What can hang from each mark:
k_121: k_234 k_462 k_807
k_957: k_462
k_725: k_462 k_807
k_234: k_121
k_646: k_807
k_807: k_121 k_646
k_462: k_121 k_192 k_725 k_957
k_192: k_462

Every row comes from one small tree of marks. The marks that hang from a mark follow it in brackets, in the order of their numbers. Every link used is in the known rows. Which tree was each row made from?
(in the rows, 128 means zero)
Known rows:
k_807{k_121{k_234}}: [119 162  84 176 127 118 125 126 150 127 139 115  87 139 107 143  95 152
 118  93 142 149]
k_234{k_121{k_462{k_725} k_807}}: [114 142 117 194 147 126 113 119 155 110 143 115  96 145 116 155  96 122
 119 129 134  95]
k_192{k_462{k_121 k_957}}: [115 108  46 157 139 115 131 130 163 127 124 121  98 135 112 135  85 133
  89  75 150 124]
k_725{k_462 k_807}: [115 141 155 166 130 137 126 142 132 144 119 129  89 173 108 134 100 138
 133  95 141 150]
k_192{k_462{k_957}}: [113 110  60 179 137 121 145 127 156 131 131 118 100 135 106 125  94 128
 113  77 139 130]
k_725{k_807{k_121}}: [120 145 114 167 126 130 120 132 158 103 118 117  85 163 113 141  81 160
 135  93 152 135]
k_121{k_234 k_462{k_192 k_725} k_807}: [112 140  97 176 148 153 124 133 128 128 158 106  86 175 108 158 110 145
  92 127 109 115]
k_462{k_121{k_234 k_807} k_192 k_725}: [119 128  64 144 146 143 108 144 133 143 143 116  72 176 104 175  76 147
  80 120 117 131]
k_462{k_192 k_725{k_807} k_957}: [114 100  39 177 140 169 143 157 140 102 127 116  69 178  98 153  68 142
 132 107 114 132]
k_121{k_807}: [115 140 110 165 137 121 121 132 143 149 145 113 102 158 108 136  86 137
 112  90 124 106]
k_121{k_462{k_725}}: [119 135 100 177 134 139 130 138 130 103 133 117 106 148 108 151 102 118
 115 130 126 109]
k_646{k_807}: [ 92 129 111 153 130 132 131 144 142 122 154 112 102 161 100 139  73 154
 128  94 122 130]
k_234{k_121{k_462}}: [105 141 120 198 129 132 116 128 156 103 134 128  96 137 113 145  96 124
 125  97 146 112]
k_957{k_462{k_121{k_807} k_192 k_725}}: [122 142  96 143 139 148 120 140 128 149 132 114  92 178  94 188  45 135
  90 119 127 106]
k_646{k_807{k_121{k_462}}}: [ 99 152 116 165 132 132 130 129 152  80 156  99 106 151 113 146  91 160
 124 103 141 109]
k_121{k_234}: [109 144  93 173 129 124 124 139 138 153 143 125  88 148 100 133  98 144
 111  87 127 157]
k_192{k_462}: [118 118 105 169 129 124 132 126 146 140 122 123 102 143 108 134  91 129
 116  91 142 136]
k_462{k_121{k_234} k_725}: [119 133  61 145 140 121 112 142 136 139 130 125  85 150 104 160  87 137
  91 123 129 152]
k_234{k_121{k_462{k_192 k_725 k_957} k_807}}: [108 127  69 205 150 151 126 128 154  94 152 110  84 152 111 159  89 125
 117 114 122  86]
k_121{k_234 k_462 k_807{k_646}}: [ 98 146 106 172 135 120 115 112 141 132 176 114 108 153 122 124 122 164
  88  81 147 103]
k_121{k_234 k_462{k_192} k_807{k_646}}: [ 97 138  98 173 132 147 120 122 136 126 176 116  95 171 117 140 115 165
  87  78 140 102]

Which tree is each row?
[102 124  73 207 131 153 129 139 158  89 144 124  85 145 109 148  90 126
 123  81 135 103]  k_234{k_121{k_462{k_192 k_957}}}
[119 108  41 176 139 124 141 109 161  96 127 112  92 142 118 134  88 153
 129 101 162 132]  k_192{k_462{k_725{k_807{k_121 k_646}} k_957}}
[101 140  88 165 131 114 118 117 140 160 168 118 100 154 114 124 100 164
  98  72 141 124]  k_121{k_234 k_807{k_646}}
[109 134  83 145 136 141 106 144 144 151 150 119  75 176 106 162  78 158
  74  83 124 126]  k_462{k_121{k_234 k_807} k_192}
[107 115  39 155 145 104 121 109 166 147 156 116  97 139 122 126  99 163
  68  63 158 121]  k_192{k_462{k_121{k_234 k_807{k_646}} k_957}}
[104 127  62 201 145 124 123 109 160  95 162 114 103 131 120 139  98 131
 117 103 147  81]  k_234{k_121{k_462{k_725 k_957} k_807{k_646}}}
[106 146 132 196 140 124 109 118 161 116 147 116 100 145 118 143  99 132
 116  98 142  92]  k_234{k_121{k_462 k_807}}
[115 113   4 159 144 150 127 155 139 122 142 119  68 158  98 167  77 139
  88 103 115 142]  k_462{k_121{k_234} k_192 k_725 k_957}
[112 124  99 198 131 157 121 138 141  92 131 126  82 152 106 168  87 116
 129 123 132 115]  k_234{k_121{k_462{k_192 k_725}}}
[112 132 112 193 142 151 114 128 146 103 143 115  85 159 114 169  87 124
 120 125 127  94]  k_234{k_121{k_462{k_192 k_725} k_807}}
[115 130  78 178 126 156 142 130 141  98 141 124  82 168 116 139  92 159
 134  68 164 130]  k_725{k_462{k_192 k_957} k_807{k_121 k_646}}
[114 135  98 163 118 128 121 120 156  97 132 124  93 158 121 131  83 172
 138  76 173 128]  k_725{k_807{k_121 k_646}}
[102 131 104 185 128 115 110 110 160 134 154 130  97 141 118 136  80 142
 125  78 153 104]  k_234{k_121{k_807{k_646}}}
[103 113 102 190 126 161 117 129 147  80 134 131  82 165 116 158  85 143
 135 111 153 115]  k_234{k_121{k_462{k_192 k_725{k_807{k_646}}}}}
[113 124  52 157 151 105 120 121 167 152 147 110  91 143 115 131  99 154
  69  75 142 130]  k_192{k_462{k_121{k_234 k_807} k_957}}
[110 134  85 179 136 161 130 143 123 112 146 118  81 167 101 159 108 138
 103 124 115 137]  k_121{k_234 k_462{k_192 k_725}}
[104 118  21 161 134 147 126 155 148 128 147 123  70 160 101 153  79 150
  81  68 126 138]  k_462{k_121{k_234} k_192 k_957}
